Each row was made from one small tree. The marks that hang from a mark follow it in brackets, in the order of their numbers. Every link used is in the known rows. Write each row's tree.
In the rows, zero is written as 128.
Known rows
J408(J199 J802(J901)): [126 119 168 137 121 114 123 135 133 146 102 124 118 120 130  72 135 137
 168  89 142 118 106  97 139 146 126 172  36  95 117 159 102 130 136 114
 118 203 127 155 132 123 135 128 140 142 123 118 133 105 185 111 145 131
 164 128  92 150 124 127 104 150 219 159 130 125 153 108 139 149 146 115
 146 125]
J901(J802): [120  74 119 155 141 167 104  92 133 124 120 118 122 148 117 120 114 146
 178 115 127  91 128 144 145  69 128 104  95  65 127 172 114 134 134 100
 100 144 117  96 135 145 121 139 108 131 113 148 128 131 110 132 127 121
 182 128 140 161 123 125 115 133 115 155 121 121  78 152 123 125 129 108
 129 137]
J24(J199 J621): [125 103 123 130 112 104 116 109 130 127 166 140 141 142 125 111 105 115
 117 122 137  95 154 176 118  75 134  73 146  68 133 175 119 122 131 106
 127 119 113 111 157 141 128 136 106 117 121 141 119 142  72 123 115 131
 134 137 182 143 141 158 107 131  85 126 133 114 112 154 148 150 118 152
 128  99]
J523(J408(J199(J664) J802(J901))): [144 138 194 123 142 142 126 144 134 144 120 125 107 101 144 153 138 137
 192  63 162 112 114  71 127 169 130 162  54 140  86 119 105 128 134 106
 144 186 141 125 106 117 132 114 157 157 139  97 131  99 180 120 139 144
 131 126 100 160 115  94 100 143 128 151 112 132 151 107  89 149 135 141
 129 117]
J408(J199): [130 115 141 163 110  91 132 126 132 136 125 154 132 140 112 121 114 144
 183 121 131 114 117 124 145 125 114 183  44 104 103 160  94 114 126 117
 135 144 145 126 151 143 136 138 114 129 110 104 139 123 152 121 142 123
 168 131 134 165 133 102 117 130 110 138 128 111 111 148 102 143 125 119
 129 144]
J621(J24(J199(J664(J408)))): [124  87  88  98 151  88 137  78 133 110 152 135 124 144 117 185 131 132
  63 168 113 126 163 153 116 104 141  71 174 142 129 108 101  90 124 124
 132  55 115  98 143 132 131 123 119 127 141 110 102 145  77 140 116 132
 135 133 192 100 121 174 141 131  89  96 120 133 103 143 105 122 148 140
 132 114]
J664(J199 J621(J24)): [116  91  45 170 108 201 164 121 140 135 139 118 154 151 146 129 135 129
 213 144 127 118 150 155 124 127 144 160 163 174 122  80 148 124 135 134
 124  71 103  44 143 127 125 147 104 135 131 148 116 138  94 133 143 114
 160 119 115 159 140 141 131 112 112 119 138 138 149 152  98 112 116 137
 120 103]
J408(J199(J664(J621)) J802): [136 167 173 155  98 117 135 157 129 146 116 146 111 119 151 126 129 136
 176 103 155 134 113 118 149 168 125 176 129 158 144  94 154 141 137 162
 197 137 134 164  99 132 145 122 134 124 131 140 156 111 191 119 146 128
  96 117 108 139 127  80 121 120  92 136 114 124 157 112 137 154 121 139
 120 138]
J408(J199(J664(J621(J24))) J802): [126 147 162 142  85 109 144 144 136 142 129 145 113 121 160 142 147 129
 166 116 152 131 125 123 133 193 139 170 157 190 136  76 160 132 141 152
 197 124 134 103  82 116 136 132 137 136 138 128 146 118 172 134 150 128
 101 112 122 125 121 107 139 129 115 118 122 134 195 125 141 142 120 126
 120 117]
J664(J408): [127 120 125 131 146 117 134  87 121 126 103 116 131 153  98 163 117 139
 143 158 115 122 128 132 141  76 118 145  74  81 103 176  93 100 123 138
  57 106 133 110 158 148 120 125 102 101 126 117 125 135 109 127 125 124
 182 138 143 157 129 148 118 134 122 128 127 129  57 133 115 123 144 113
 133 157]
J621(J24): [126 106 102 131 131 144 136 102 129 124 137 136 153 145 126 154 131 129
 188 139 132 104 143 141 132 105 134 120 120 115 126 149 108 111 129 114
 100 133 136  84 134 128 119 148 104 127 112 117 114 142  99 146 131 122
 178 125 153 149 131 156 130 135 130 123 144 128 147 165 112 104 121 104
 118 122]
J24(J199(J408) J621): [121  89 124 118 130  88 115 120 127 112 165 131 134 133 105  99 104 120
  61 135 119 116 160 171 109  84 123  61 161  81 158 169 110 134 121  90
 133 131 117 130 150 141 123 134 126 129 118 140 120 144  62 127 104 130
 108 140 170 107 140 136 134 125 113 119 131 124 101 148 158 125 118 145
 134 119]
J523(J408(J199 J802)): [142 183 192 127 106 125 121 147 125 140 117 130 140 123 131 131 115 107
 208 101 147 120  92  84 138 153 123 190  15 122  36 150 113 131 134 122
  95 178 163  99 129 112 134 130 134 149 119  93 148 121 178 126 147 137
 146 135 104 180 130 111 100 135 144 145 131 111 149 149  98 151 103 124
 122 131]
J199(J408 J664): [136 112 130 136 150 136 121 131 123 112 139 151 113 121 107 155 124 163
  96 126 124 132 141 123 141 109 106 116 157  93 173 155 124 139 115 101
 163 164 149 167 138 150 123 128 127 110 119 124 126 132 105 137 108 123
  99 127 141 110 126  77 146 114  96 119 125 127  86 123 114 101 119 113
 122 152]
J408(J802): [135 165 152 124 122 134 115 124 120 131 109 135 149 122 126  79 125 107
 168 118 138 115 104 121 146 126 129 139  89  75 108 189 138 137 133 131
  91 185 145 156 141 122 127 140 119 112 109 128 131 129 162 128 129 128
 148 131 121 149 132 143 113 134 172 141 144 114 143 138 134 128 110 114
 120 144]
J621(J24(J199(J408(J802) J664))): [129 134 103  89 140  96 112 129 129 100 160 152 138 111 128 114 142 110
  24 138 120 144 140 136 104 160 130  52 200 136 165 118 151 143 123 106
 174 155 129 157 115 105 125 136 154 143 124 122 108 141 114 146 107 134
  77 129 146  59 123 148 151 124 168  98 145 130 182 135 133 116 120 137
 127 103]
J199(J408(J802)): [131 157 148 113 136 138 109 151 118 118 105 129 138 117 110  89 126 115
 114 129 115 142 108 116 140 132 110 126 114  83 148 186 138 150 123 115
 103 201 146 173 134 120 120 138 135 120 105 130 132 130 140 133 118 123
 126 133 113 119 130 123 134 130 196 134 150 125 132 126 142 107 109 105
 127 153]
J408(J199(J664(J621)) J802(J901)): [129 127 154 154 113 134 136 150 135 153 107 122 100 110 163  99 144 152
 174  83 158 123 118 104 137 160 133 173 121 145 162  92 135 144 139 140
 175 155 119 164  95 134 141 114 146 139 143 150 140  97 186 109 146 129
 110 114  81 141 120  94 118 133 133 159 101 128 153  90 146 164 149 137
 133 121]
J199(J408(J802) J664(J621(J24))): [125 153 132 122 128 154 136 152 123 120 127 134 125 112 146 143 149 128
 104 133 134 146 130 126 125 165 134 102 221 163 186  94 174 149 131 139
 166 133 129 138  86 113 120 132 141 125 128 143 130 130 123 146 122 122
  86 113 121  86 124 104 160 121 139 118 131 142 187 117 151 100 118 116
 118 131]
J523(J408(J199(J664))): [148 127 176 149 126 126 136 136 132 136 136 148 122 124 131 207 111 157
 199  92 152 112 128  99 140 143 118 178  76 147  74 116 107 111 126 108
 160 150 158 106 124 142 131 123 130 144 130  96 138 121 142 131 136 134
 132 130 146 180 128  70 114 124  39 126 109 118 104 147  75 136 119 134
 115 130]
J199(J408(J802) J664): [141 153 160 112 135 132 113 149 118 113 121 144 114  99 111 117 132 139
  82 115 129 142 118 108 140 154 109 110 149  96 168 163 153 150 125 117
 154 207 144 201 126 125 128 126 145 110 120 127 135 124 143 137 112 132
  88 127 123 103 124  91 142 121 140 129 141 135 137 107 133 118 115 121
 122 153]

Which tree is each row?
[132 125 150 108 167 152 113 144 123 122 116 122 108  99 121  87 148 155
  73  93 134 134 131  99 134 128 120 102 139  95 182 156 121 152 129  90
 151 210 129 204 126 126 119 121 157 126 126 132 121 112 142 125 111 133
 115 124 104 102 118 105 129 130 185 152 127 140 147  84 147 113 145 121
 137 137] => J199(J408(J802(J901)) J664)
[108  98  45 121 140 116 143  95 131 123 148 111 157 161 130 169 121 104
 114 181 106 129 138 169 104  90 150 110 178 156 127  85 111  93 125 148
  81   4 100  55 128 125 126 129  99 131 139 138 112 150  78 132 131 122
 154 130 161 112 134 197 138 134 105 113 112 121 108 149 140 123 144 123
 136 109] => J664(J408 J621(J24(J199)))
[135 141 180 127 131 154 126 138 132 148 109 114 131 117 138 101 128 125
 218  78 153 110 101  78 122 152 133 193  13 123  59 139  88 129 132 108
  89 184 142 109 112 110 124 123 145 160 127 102 135 107 176 119 144 138
 168 131  90 172 126 119  91 152 178 164 123 125 146 125 105 152 136 124
 136 113] => J523(J408(J199 J802(J901)))
[134 133 186  98 112  82 106 143 123 109 166 136 110 106 120  92 124 116
  11 114 132 131 159 146 116 129 123  37 203 105 160 157 154 149 128 108
 186 171 123 182 128 129 130 126 155 121 133 146 129 131 101 128  99 140
  60 133 167  85 128 127 136 124 125 116 136 130 145 114 171 140 110 160
 126 113] => J24(J199(J408(J802) J664) J621)
[126 116  91 135 155 110 135 106 130 124 138 119 124 143 135 181 115 132
  88 156 125 130 142 164 123  93 135  99 187 141 138  88 124 104 119 153
 128  26 109 133 138 151 137 106 106 108 146 151 122 140 100 122 122 126
 111 128 155 117 130 144 136 117  26 118 102 119  60 118 129 145 152 143
 131 130] => J24(J199(J664(J408 J621)))
[114 145  62 100 129 126 119 148 129 113 148 123 167 132 145  89 136  83
  78 154 113 145 114 156  98 148 142  90 197 147 163  98 159 151 125 134
 125 100 114 129 101  99 125 140 133 152 119 149 115 144 113 142 123 124
  98 126 116  75 132 170 151 124 150 117 140 120 185 142 160 108 114 126
 129 110] => J664(J621(J24(J199(J408(J802)))))
[116 119 133 160 117 101 147 117 127 148  97 124 118 152 114 169 107 145
 156 160 118 136 121 132 140  98 119 205  77 158 116 111  96  99 125 164
 100  53 125  85 136 155 133 118 104 118 135 124 142 123 136 116 150 119
 153 129 122 163 129 116 128 129  81 138 105 118  67 125 144 135 144 113
 136 160] => J664(J408(J199) J621)
[127 140 132  81 133  83 124  88 128 112 145 130 125 129 122 155 144 105
  38 156 117 136 146 131 119 142 145  71 158 156 126 118 146 109 129 148
 128 100 121 122 122 112 123 124 133 127 140 116 114 138 113 136 118 138
 119 132 173  91 118 179 135 139 156  98 133 138 136 125 127 132 144 140
 128 105] => J621(J24(J199(J664(J408(J802)))))
[150 180 210 128 111 123 124 152 126 138 128 147 113 110 138 166 124 128
 184  86 158 127 109  80 139 176 121 170  70 146  53 126 131 130 135 126
 154 184 166 130 112 121 139 123 147 145 130  97 146 114 183 129 139 141
 109 129 128 168 119  76 103 134 105 131 125 122 144 135  94 150 113 136
 116 132] => J523(J408(J199(J664) J802))
[131 168 125 115 132  98 120 122 125 128 125 110 126 128 143 136 129 111
  73 153 125 139 127 145 127 143 138  93 179 146 137 100 150 117 127 172
 120  60 113 161 118 132 141 108 124 109 148 149 129 131 139 121 125 133
  94 129 137 109 125 157 126 125  80 117 114 115 100 107 147 151 145 150
 128 128] => J24(J199(J664(J408(J802) J621)))
[108 101 109 144 105 104 162 107 131 141 114 128 123 157 120 180 125 135
 161 163 118 136 136 131 123 102 136 186  98 189 116  83  93  95 129 153
 106  28 120  42 118 139 126 126 110 136 138 110 135 128 109 127 152 117
 167 123 132 144 127 137 142 134 110 122 117 136 101 139 137 130 147 112
 134 139] => J664(J408(J199) J621(J24))
[129 128 110 130 113 162 123 155 126 123 112 129 131 118 106  60 132 124
  93 123 103 145 125 116 131 140 109 137  98 119 110 159 153 152 127 116
 119 178 128 148 166 126 124 143 142 127 115 133 131 125 131 122 121 127
 123 133  95 126 132 109 127 113 197 124 161 141 133 127  97 110 104 127
 130 136] => J664(J199(J408(J802)))
[129 137 133 127 112 148 141 106 125 135  95 105 121 139 102  91 132 119
 122 152 104 139 129 119 135 127 120 147  65 131  76 163 141 116 131 155
  71 116 121 117 169 131 123 132 127 110 138 127 129 124 131 112 127 131
 166 141 111 153 125 158 109 126 185 125 147 148  98 116 100 127 125 136
 132 129] => J664(J199 J408(J802))
[114  83  56 108 159 111 115 114 134 103 164 145 156 144 110 118 124 114
  72 158 101 134 142 159 101 113 130  83 160 110 144 131 119 120 111  94
 120 108 120 110 138 112 120 142 123 145 110 120 102 152  73 146 112 124
 132 132 154  83 136 157 150 126 164 102 142 122 145 163 118  95 126 118
 137 115] => J621(J24(J199(J408)))
[110  98  39 120 144 135 131 133 135 113 159 133 165 142 138 129 121 113
 107 164 107 133 132 176  95 105 140  98 209 147 167  89 131 137 117 117
 127  72 108 102 120 119 123 140 111 147 117 144 109 151  75 141 120 117
 116 124 138  85 140 150 161 120 111 108 134 118 150 157 142 102 126 121
 131 111] => J664(J621(J24(J199(J408))))
[115 128  83 129  99 170 163 113 130 138 105  95 130 148 130 120 148 105
 149 160 109 144 134 131 117 141 144 140 129 203  96  84 164 116 136 171
  87  53 106  46 135 122 120 136 126 128 146 147 122 128 115 125 143 125
 161 125 110 139 127 172 125 124 166 122 142 154 139 121 122 112 124 140
 126 117] => J664(J199 J408(J802) J621(J24))
[143 163 192 109 140 116 126 111 117 127 102 119 102 121 110 159 133 134
  93 133 128 136 125 110 149 123 122 103 117 115 128 162 138 117 131 154
 110 146 138 152 136 138 123 116 132  96 136 124 138 125 140 126 123 135
 130 133 149 130 118 136 116 130 139 121 133 141  94 100 131 134 141 124
 120 151] => J199(J664(J408(J802)))
[125 129 136 108 161 157 112 139 120 128 102 108 129 112 115  58 138 136
 106 106 121 132 114 106 120 116 119 117  97  66 158 177 112 147 125  91
  83 219 129 175 128 117 119 129 145 131 116 134 121 117 135 123 118 127
 149 130  89 110 128 134 124 144 234 156 142 130 151 103 154 110 140 105
 141 139] => J199(J408(J802(J901)))
[131 154 107 115 135 125 104 165 127 117 144 132 141 110 146 105 130 113
  52 129 127 148 119 149 114 154 126  84 207 130 172  98 168 155 124 133
 175 117 118 205 115 123 141 120 138 128 128 157 130 135 135 132 112 128
  49 125 118  79 132 112 147 112 113 124 125 117 143 115 147 129 123 138
 126 130] => J24(J199(J408(J802) J664(J621)))
[120 103  99 137 127 184 153 118 127 150  90  69 113 136 133  78 144 129
 154 129 113 135 126 121 120 111 137 155 102 152 119 103 121 130 138 154
  70  93  92 101 142 130 124 116 130 119 155 159 126 109 132 100 138 127
 167 126  65 147 125 161 106 130 182 154 128 148 107  82 133 135 157 142
 142 107] => J664(J199 J408(J802(J901)) J621)
[141 135 162 173 121 149 140 155 134 149 137 137 120 131 154 217 112 146
 223  99 160 119 120 115 139 142 130 194 118 169  86  71 126 123 130 132
 163  99 148  87 110 143 137 117 118 143 138 118 146 121 145 127 145 128
 117 124 124 179 130  60 120 116  11 133  98 111 112 142  96 144 119 137
 114 129] => J523(J408(J199(J664(J621))))
[129 120 111 152 150 158 132 149 127 122 136 136 116 122 129 152 121 156
 119 136 127 135 131 143 139 109 116 131 205 122 185 108 137 144 119 124
 161 126 133 165 116 149 133 119 119 110 128 149 133 131 107 132 118 118
  90 118 125 113 133  66 153 108  52 127 117 121 103 121 141 108 127 112
 123 148] => J199(J408 J664(J621))
